What can hang from each mark:
K: L
X: D G
L: S
N: D S
G: M X
V: D S
S: L N V
R: D G
M: G
D: E N R V X
P: M
E: D

Every row comes from one small tree of marks. The marks that hang from a mark follow it in brackets, in alphabetical order. Every link used is in the known rows. Which tree was each row made from?
Known rows:
X(D(N R V(S(L))) G): [ 26  37   6  -9 -59 -87  -9 -27 -13  31  36 -23 -23  17 -26 -16  23  56
 -63  52 -15  14  -9  12  35  60  55 -15   3  27  36  -7  -7]
L(S(N(D(R)) V)): [ 25  22 -21   1 -30 -51 -25 -43 -16  26  30 -21 -31  20 -13 -26  10  55
 -40  67   4 -33  -7   3   3  42 -16 -25 -14  27  40  -5  -2]
V(S): [ -1   6   8 -18 -16 -62  -4  25 -28  16  45 -20   2   3  13  10   8  30
 -31  52   4 -18  18   8  11  24   4 -16   3   5  24  -5  -7]
M(G(X(D(E N V(S))))): [-12  -1 -21 -22 -51 -90   4 -27 -37  19  56 -32   3  17  -6  16   5  55
 -64  68  -2   1   1  32  33  41  68  -9  10  21  32  19  29]
R(D(V)): [  8  22 -10 -22 -15 -60 -15  23 -23  14  47 -32   8   6 -31   4  21  32
 -36  41  10 -20  22  20   4  35  23 -15  -3  26  18  -2 -23]
D(V): [  9  14  -9 -20 -18 -52 -13  23 -23  22  43 -32  -4   7  -3  -6  14  35
 -39  35  18 -17  10  24   3  29  23 -28  10   9  29   0 -25]
X(D(E N R V) G(M)): [ 24  26   4 -17 -39 -69 -15 -49 -21  12  20 -58 -21  16 -41  -8 -11  55
 -56  15  12  20   8  25  16  52  54 -17  18  34  51   2   0]
R(D(E)): [ -8  13   4 -17   7 -63 -10  10 -30  10  29 -35   8  12 -27  10   2  45
 -13  26  14 -18  26  22   7  30  16   3   7  30  21 -17   5]
D(R): [  4  22  -5 -16   0 -47  -4  19 -20  15  31 -29 -22   7 -19  -2  -7  40
 -18  33   7 -32  20   6  12  32  -3 -20   6  -9  33  -7   3]
S(L): [ 12  15   7 -11 -14 -50 -16  27 -20  26  33 -17  -9   8 -15 -20   7  51
 -15  40   4 -11   0   9  18  32  12 -11   7  10  31 -16  -1]
S(N V(D(E R(G) X))): [  3   9 -26  -8 -24 -73  -8 -35 -23  19  33 -17 -13  34 -27   5 -15  84
   2  58  -8 -45 -21  36  32  32  37  -8  -2  27  38  -3  43]
X(D): [  1  25   6 -17 -28 -61  -5   8 -29  16  17 -26  -7   1  -6  -5   5  34
 -32  19   5  -8  23  -1  11  35  -1 -24   9  10  29  -5 -22]
M(G(X(D(E V)))): [-15   3 -35 -26 -39 -74  -1 -20 -40  10  41 -34  -6  16 -12   2   0  50
 -43  43   0 -11  15  30  23  41  47 -26  18  13  34  15  10]
V(D(E R(G) X) S(L N)): [  9   3 -17 -10 -19 -85   0 -15 -22  28  56  -6  -5  34 -28   6  -2  87
  17  67 -32 -42 -30  30  54  28  42   5  -8  26  31  -3  76]
K(L): [ 25  12   2 -15   0 -47  -7  45 -29  13  28 -25   6  -1  -3  -5  -8  38
   1  41  18 -14  25  15  16  47 -14  -9  10   3  33 -11  -6]
X(D(E N(S)) G(M)): [ 15  18  20  -8 -40 -66 -16 -42 -28  -1  23 -53   5  16 -26  -3  -5  56
 -61  27  15  29  12  12  13  32  16  -4   8  44  42 -10   3]
K(L(S(V))): [ 32  13  -6  -5 -13 -49 -15  13 -27  12  25 -20  -4  13   8  -6   0  38
 -20  66  18 -18  19  15   9  38 -23 -20   2  27  33 -10 -22]
M(G): [-11  10 -13 -19  -8 -59  -3  25 -24   0  42 -24   0   4 -10   0  -9  44
 -26  47  20 -22  24  17   7  38  -4 -23   7  -7  28   2  -1]
V(D(E X) S(L N)): [  9 -16   5 -13 -29 -83  -5  -2 -27  42  40 -13  -9  20   2  -3   7  83
  -7  65 -17 -23 -39  21  41  16  51   6   1  29  26 -13  66]
E(D(N V X(G))): [ 22  37 -11 -24 -50 -79 -17  -8 -30  15  33 -49 -24  20 -25  -6  12  70
 -67  38  25   3 -23  20  25  38  51 -26   6  21  27 -16  -6]
M(G(X(D(N R V(S))))): [ -4  17 -35 -24 -53 -83   5 -20 -29  17  63 -27 -13  11 -25  12   5  48
 -64  82 -18 -17  10  13  39  50  47 -18  -1  -2  33  29  29]
L(S(N(D(R X(G(M)))) V)): [ 24  30 -21   1 -57 -55 -34 -68 -10  -2  16 -40 -32  24 -34 -26  -7  67
 -39  65  -3 -12  -7  -8  19  31  -4 -26 -16  30  48  -9   8]
L(S(N V(D(X)))): [ 12   3 -17  -5 -39 -66 -12 -15 -23  26  28 -17 -20  18   2  -4   8  72
 -39  74   3 -34 -24   7  19   8   6 -21 -13  32  23  -7  20]
M(G(X(D(R V)))): [ -7  22 -47 -25 -42 -66   2 -12 -31   7  49 -28 -21  10 -31  -2  -1  43
 -43  59 -13 -29  24  11  30  50  27 -35   5 -10  34  25   7]
N(D(E R(G(M)) V(S))): [ 15  14 -25 -28 -22 -62 -16 -41 -29   2  78 -42  16  25 -33  14   8  30
 -19  42  -2 -23  13  28  13  42  26 -21  -6  30  54  24  15]
R(D G): [ -7  35 -13 -15  -1 -62 -10  21 -23  -8  49 -16  31  12 -49  14   7  38
   0  37   1 -26  34  19  16  39  -6  -5 -13  26  18  -3 -16]
P(M(G(X(D(E R V(S)))))): [-15   0 -21 -36 -44 -74  13 -40 -32   1  62 -30 -25  17 -17  12   2  41
 -52  61 -20 -23  24  34  36  35  50 -30   6   8  45  28  32]

Write each row's tree:
[ 14   8 -16 -17 -20 -51  -5  -5 -28  23  53 -23 -19  13  -7   5  14  47
 -54  72   5 -45   4   4   7  28 -12 -23 -13  12  33   3   7]  N(S(V(D(R))))
[  4  22 -15 -10 -45 -57 -22   4 -24  17  43 -30   1  25 -26 -14  22  61
 -30  53   0 -23 -20 -16  25  13  -6  -4 -11  17  37 -19  28]  N(D(X) S(L))
[ 33  29 -21 -33 -14 -59 -10   3 -32  24  55 -39 -37  13 -21  -3  12  38
 -46  43   8 -34   4  19   6  47  21 -44   7   6  32   4 -15]  E(D(R V))
[ 13  43 -12 -16 -42 -69  -6 -18 -20  13  19 -35 -28  11 -20 -16  11  39
 -54  17   3  -4  21  10  16  55  22 -39  11  10  34  -5 -40]  X(D(R V) G)
[  4   7   5 -22 -38 -82  -3 -14 -35  27  37 -31  -2  16  16  12  19  29
 -49  32   1  -5  12  23  10  33  44 -25  17  31  30   3 -18]  X(D(E V(S)))
[-22   1 -13 -29 -22 -44   2  11 -27 -12  50 -22 -10   0 -22  -4  -7  50
 -32  60   4 -21  25  22  28  27   7 -23  -2 -11  39  13  23]  P(M(G(X)))
[ 33  36 -22 -34 -41 -63 -19 -24 -27  -2  40 -57 -38  17 -42  -2  -5  49
 -45  41   3 -14   4   8  22  35  33 -44   5  10  39   2  -3]  E(D(R V X(G(M))))
[ -4  27 -18 -14 -25 -71  -6 -15 -20   8  17 -51 -30  31 -19  -2  -6  65
 -29  20  14 -17  -2  28  25  27  52 -23  22  11  35 -19   7]  D(E R V X(G))
[ 31  33 -22 -17 -41 -63 -25 -41 -27  -7  64 -40  -7  36 -62  23 -14  58
 -36  89  -5 -29 -10   7  25  27  11 -17 -16  31  45  10  25]  E(D(N(S(V)) R(G(M)) X))
[ 48  12 -29  -7  -9 -53 -17 -22 -27  30  41 -38 -15  26 -13 -24   7  58
 -12  44  13 -28  -3  33  12  57  -1 -14   3  38  45  -3  23]  K(L(S(N(D(E R V)))))
[-20  10 -10 -31 -42 -56   5 -10 -29 -10  38 -21 -13  -1 -24  -5  -4  44
 -40  50  -8 -12  32  12  32  34   6 -29  -1  -3  40  16  14]  P(M(G(X(D))))
[  7  22 -19 -10 -56 -69 -26 -29 -25  14  38 -44  -3  41 -20 -23  30  74
 -50  35  12  -2 -31  16  26  25  37 -12   3  41  40 -26  13]  N(D(E V X(G)) S(L))
[ 11  26 -22 -10 -38 -72 -12 -11 -16  24  44 -10 -10  28 -53   1  -1  86
 -14  73  -9 -33 -39  15  46  35  38   4 -14  24  43  -1  50]  S(L V(D(N R(G) X)))
[ 29  34   2  -5 -63 -77 -31 -28 -26  17  34 -29 -27  36 -28 -15  14  85
 -69  84   5   3 -38   7  31  36  34 -12  -4  40  32 -30   2]  E(D(N(S(L V)) X(G)))
[ 28   6  10   4 -34 -54 -33  -4 -11  38  23  -4 -19  12  -6 -36   4  65
 -18  76  -9  -9 -18  22  14  46  32 -12   5  26  35 -18 -13]  S(L N V)
[ 35  11 -26  -8 -18 -51 -18 -40 -18   7  60 -15  -6  16 -36  -3  -3  56
 -20  78 -13 -38   2  19  15  35 -15 -27 -26  39  41  20  17]  L(S(N V(D(R(G(M))))))
[ 13 -11  -2 -18  -3 -71   6  -8 -31  37  48 -20 -19  10   7   4  -1  62
 -21  56  -7 -37  -5  27  22  35  25  -6   0  14  28   1  48]  V(D(E R) S(N))
[ 15  14 -20  -4  -5 -54 -14 -37 -23  24  30 -34 -25  25 -15 -20   3  63
 -22  32  10 -31  -6  16   7  33 -10 -12  -1  28  38 -11  30]  L(S(N(D(E R))))
[ 40   4  -6 -10 -18 -58  -7  10 -31  28  39 -21  -2   5   0  -1   8  60
 -46  73  28 -15  -8  17  18  40 -10  -4 -11  39  37  -2  16]  K(L(S(V(D(N)))))
[  1  41 -12  -2 -31 -74 -17  10 -16  -1  59 -18  35  35 -77  14  13  72
 -10  69 -11 -21 -11   9  42  20  14  23 -24  43  20 -16  40]  R(D(N(S(L)) X) G)
[ 13  28  15 -17 -40 -59 -16 -18 -25  -5  11 -40  -3  -4 -22 -13  -6  34
 -41  16   5  19  33  -5  13  41   0 -28   6  18  39  -4 -34]  X(D G(M))
[ 19  15  -7  -6 -45 -49 -33 -16 -23  25  46 -18  -1  21 -10 -25  32  50
 -49  72   6 -16 -15  -3   6  35  -6 -13 -12  32  43 -13 -14]  N(D S(L V))
